What can hang from each mark
J673: J101
J101: J575
J390: J575 J681
J698: J575 J681
J681: J387 J390 J776
J558: J387 J390
J575: J101 J390
J776: J101 J558 J681

Known rows, with every way that one mark hangs from another
J776[J101]: [ -2   6   1   3  -5   3   5   6  20 -23  -2 -15  -6   1   4   0 -16  31
 -26  12  26  -4  15  -3]
J673[J101[J575]]: [ -8  12  11  -9   2  16  -7  -6   7  -8  -1 -26 -20  12  -4  -1 -12  37
 -20   9  13  -3  12  -3]
J776[J101 J681]: [  0   0  -1  18  -6   9  11  -8  19 -17  11 -23   0   3   1   6 -19  38
 -21   7  26   3   1  -4]
J698[J575 J681[J776]]: [-14   5  16  -7  -5 -17   0   0  -7   8  -2   8   5 -18  22   4 -15  29
 -20  12  24 -30  11  -2]
J558[J387 J390[J681[J776]]]: [ -7  -4  -9 -14   3  -7  -1  -9  -1 -23  -3 -13 -13  -3  12   6  -9  34
 -13   4   1   1  37 -14]
J101[J575[J390[J681]]]: [ -8   5   3   5   5   6 -13  -4   1  -1   4  -4 -18  16  -5 -12 -18  12
 -28  19  13  -5  20   9]
J575[J101]: [  0   7  16 -16 -15  -7  -6   8  14 -17  -2   6 -19   1  -7  -3 -19  39
 -26   3  27   3  20   1]
J776[J101 J558[J390[J575]] J681[J387]]: [  2 -23 -15  38  11   2  19 -32  10 -23  18 -39   9  -8  -9   8  -8  33
  -8   3  22   4   0  -4]
J681[J387 J390[J575] J776[J101 J558]]: [  3 -18   0  30   5 -17  14 -16   3 -19   1 -12  -1 -46 -14   7  -6  43
  -9  21  15 -17  -3 -22]
J673[J101]: [ -8   9  15 -19  -7  15  -1  -1  11 -13  -3 -22 -14   9  -4   7 -11  47
 -28   5  20  -2   7  -4]
J698[J681[J387 J390[J575] J776[J558]]]: [-11 -14  18   9  -5 -16   6 -10  -9   5  -1  -2   3 -34  -4   5 -16  39
 -17  11  24 -25  10  -7]
J698[J575 J681[J387 J390 J776[J558]]]: [-14  -8  12  14  -1 -22   7 -18  -8  12   1   7   8 -40  10  10 -10  30
 -13  16  12 -34   7  -9]
J390[J575[J101] J681[J387 J776]]: [  8 -22   8  -4   3 -18  -6 -10  -9  -2  15   1 -12  -5  -4  -8 -23  53
 -18  10  31  -6  -3   6]
J390[J575[J101] J681[J387]]: [  2 -19   5  -6   3 -12  -7 -13  -3   1  18   0 -14   9  -4  -8 -25  51
 -25   7  33  -5   0  17]
J575[J101 J390[J681[J387 J776]]]: [  8  -9  12  -6 -13 -15 -11   5  -1 -10  12  19 -12   3 -18  -9 -20  45
 -32  17  15   1  12  -1]
J698[J681[J776[J101[J575]]]]: [ -7   2  16   0  -5  -8  -1   5  -3  -2  -3  -8   0 -13  12  -3 -22  30
 -19  13  23 -18  23  -4]
J698[J575[J101 J390[J681[J776[J558[J387]]]]]]: [ -3   2  -4  -8  -2 -21   0  -7   6 -13  10  18  -4   5   2   0  -9  33
 -29  20   8 -13  14  -4]
J681[J387]: [ -5  -8  22   8 -15   9   1   2   6   1  -3  -8 -15 -18 -10   3  -8  32
 -11  -5  25  -5   6  -1]
J558[J387 J390[J575 J681]]: [-13  -4 -16 -18   9  -8  -3 -12  -1 -22   5 -14 -13  11  12   4 -12  38
 -20   4  12  -2  32  -2]
J776[J101[J575]]: [ -2   9  -3  11   5   5  -2   0  15 -19   0 -20 -13   4   5  -7 -18  21
 -19  16  18  -5  21   0]
J681[J387 J390[J575[J101]]]: [ -7  -6  12   9  -6 -10  -4  -9   3  -4   4   4 -16 -26 -16   5 -17  48
 -21  10  23 -12   2  -3]
J390[J681[J776[J101 J558[J387]]]]: [  6 -13  -4   1   3  -7  12 -12   9 -18   1 -13  -4   0   8   0 -14  33
 -19  15  14  -3  18  -5]
J681[J387 J390]: [ -9  -4  17  14 -11   1   0  -8   7   0  -5  -2 -16 -32 -12  10 -12  36
 -18   7  15 -10   6  -7]

Rows
[  5  -7  10  -7 -12 -10 -12   2   2  -8  14  17 -13  12 -17  -9 -22  43
 -36  14  17   1  14   8] => J575[J101 J390[J681[J387]]]
[ -4 -10  16  14  -5 -13   1  -5  -6  -4  -4   0 -12 -46 -13   7  -9  45
 -11  13  21 -18  -6 -18] => J681[J387 J390[J575] J776]
[  3 -14   3  -5   0  -6  10 -13   6 -11  -1 -10  -8  -2   4   1 -12  31
 -19  10  16  -3  17  -4] => J390[J681[J776[J558[J387]]]]
[ -4  -5 -13 -20   7 -19  -5 -10  -5 -28   6  -7 -14   3   9   1 -13  46
 -16   7   9   0  33  -9] => J558[J387 J390[J575[J101] J681[J776]]]
[ -7   1   6  10   3   8 -13  -5  -1   3   6  -5 -19  11  -8 -12 -17  14
 -23  16  11  -6  18   9] => J101[J575[J390[J681[J387]]]]
[ -3 -12  -5   0   8  -1   8 -21  11 -19  -3 -20  -5   3  -2   4  -7  16
 -23   5  20   4  22   5] => J776[J558[J390[J681]]]
[-17  10  10 -10  -6 -25  -7  -9   1   5   5  20   0 -12  15   5 -25  37
 -32  18  17 -28  19   4] => J698[J575[J101] J681[J390]]
[ -4   0  -6  20   0   0   9 -15  16 -19  13 -18   1  -3  -2  10 -23  45
 -29  17  25  -4  -5  -5] => J776[J101 J681[J390[J575]]]
[ -6 -14  -5  15   6   3  14 -28   9 -18   9 -28   1   2 -10  10  -8  26
 -18  -2  30   7   3   1] => J776[J558[J390[J575]] J681]
[  2 -10 -13  27  13   2  10 -18  16 -20   8 -22  -2   7  -9  -8  -9  14
 -20  22   9  -5  20   2] => J776[J101[J575[J390[J681[J387]]]] J558]
[  3   0   7 -16 -11 -12 -12   4   6 -14  12  18 -12  21 -14  -9 -23  39
 -44  18  18   2  18   8] => J575[J101 J390[J681]]
[  2 -13  -1   4   7  -4  -6 -11  -5 -14   1 -17  -7 -12   6   1 -15  29
 -14   8  14   3  16  -1] => J558[J390[J681[J387 J776[J101]]]]
[  3 -17 -10  50   7  10  16 -29  14 -13  19 -31   3  -1 -18  -1  -9  23
  -8  12  10   1   3  -4] => J776[J101[J575[J390]] J558 J681[J387]]
[ -3 -17  -2   6   7   0   9 -22   9 -15  -1 -20  -5  -3  -6   4  -6  18
 -18   2  19   3  20   4] => J776[J558[J390[J681[J387]]]]
[ -8   8   7  -9   4  15 -10  -8   3  -7   6 -20 -16  21  -7  -4 -14  37
 -29  17   9  -3  11   1] => J673[J101[J575[J390[J681]]]]
[ -4  -1   7  12   4   4 -13  -4  -5   0   4  -4 -19   4  -8 -12 -15  15
 -20  17  10  -7  16   3] => J101[J575[J390[J681[J387 J776]]]]
[-12   0   2   1   1 -21  12  -8   0  -4   1   0  12 -17  22   5 -10  30
 -16  16  15 -30  20 -10] => J698[J575 J681[J776[J101 J558[J387]]]]
[  3 -22 -12  40   7   6  19 -32  14 -23  14 -37   8 -11 -10  10  -7  29
  -6   2  16   7   4  -7] => J776[J101 J558[J390] J681[J387]]
[ -4   3   5  -5   7  10  -5 -11   2 -10   4 -22 -13  14 -10  -3 -10  36
 -25  18   6  -3  11  -5] => J673[J101[J575[J390[J681[J776[J558]]]]]]
[-10   8   6  -8  -4 -13  -5  -4  10 -15  -2   5 -16  -9  -8   5 -21  42
 -36  17  28 -11   9  -1] => J681[J390[J575[J101]]]
[ -2  -5  -3  44   4   8   4 -24  10  -6  15 -24  -7 -16  -6   5 -21  34
 -10  15   8  -3   1  -7] => J776[J101[J575] J681[J387 J390]]
[ -9  -8  22   2 -10 -19  -3  -2 -11   7   2   6  -2 -32  -1   2 -22  47
 -19  11  25 -23  11  -6] => J698[J681[J387 J390[J575[J101]] J776]]
[  7 -18   1  32   8  -6   8 -12  -1 -19  -2 -25  -5 -35  -7  -3  -1  23
   7   9   8  -4  14 -18] => J681[J387 J776[J101[J575] J558[J390]]]
[ -3  -1   7   1   5  12  -5 -14  -1  -7   6 -22 -13   9 -12  -3  -8  38
 -20  16   6  -4   9  -5] => J673[J101[J575[J390[J681[J387 J776[J558]]]]]]
[ -8  -3  19   0 -12 -27  -7   2 -14  11  11  25   5 -21   4  -2 -15  40
 -20  15  14 -28  10  -4] => J698[J575[J101 J390] J681[J387 J776]]
[-11  -2  10  -6  -5 -23   6  -7  -2  -7  -3   3   0 -21   2   5 -18  43
 -25  14  21 -22  24 -10] => J698[J681[J390[J575[J101]] J776[J558[J387]]]]
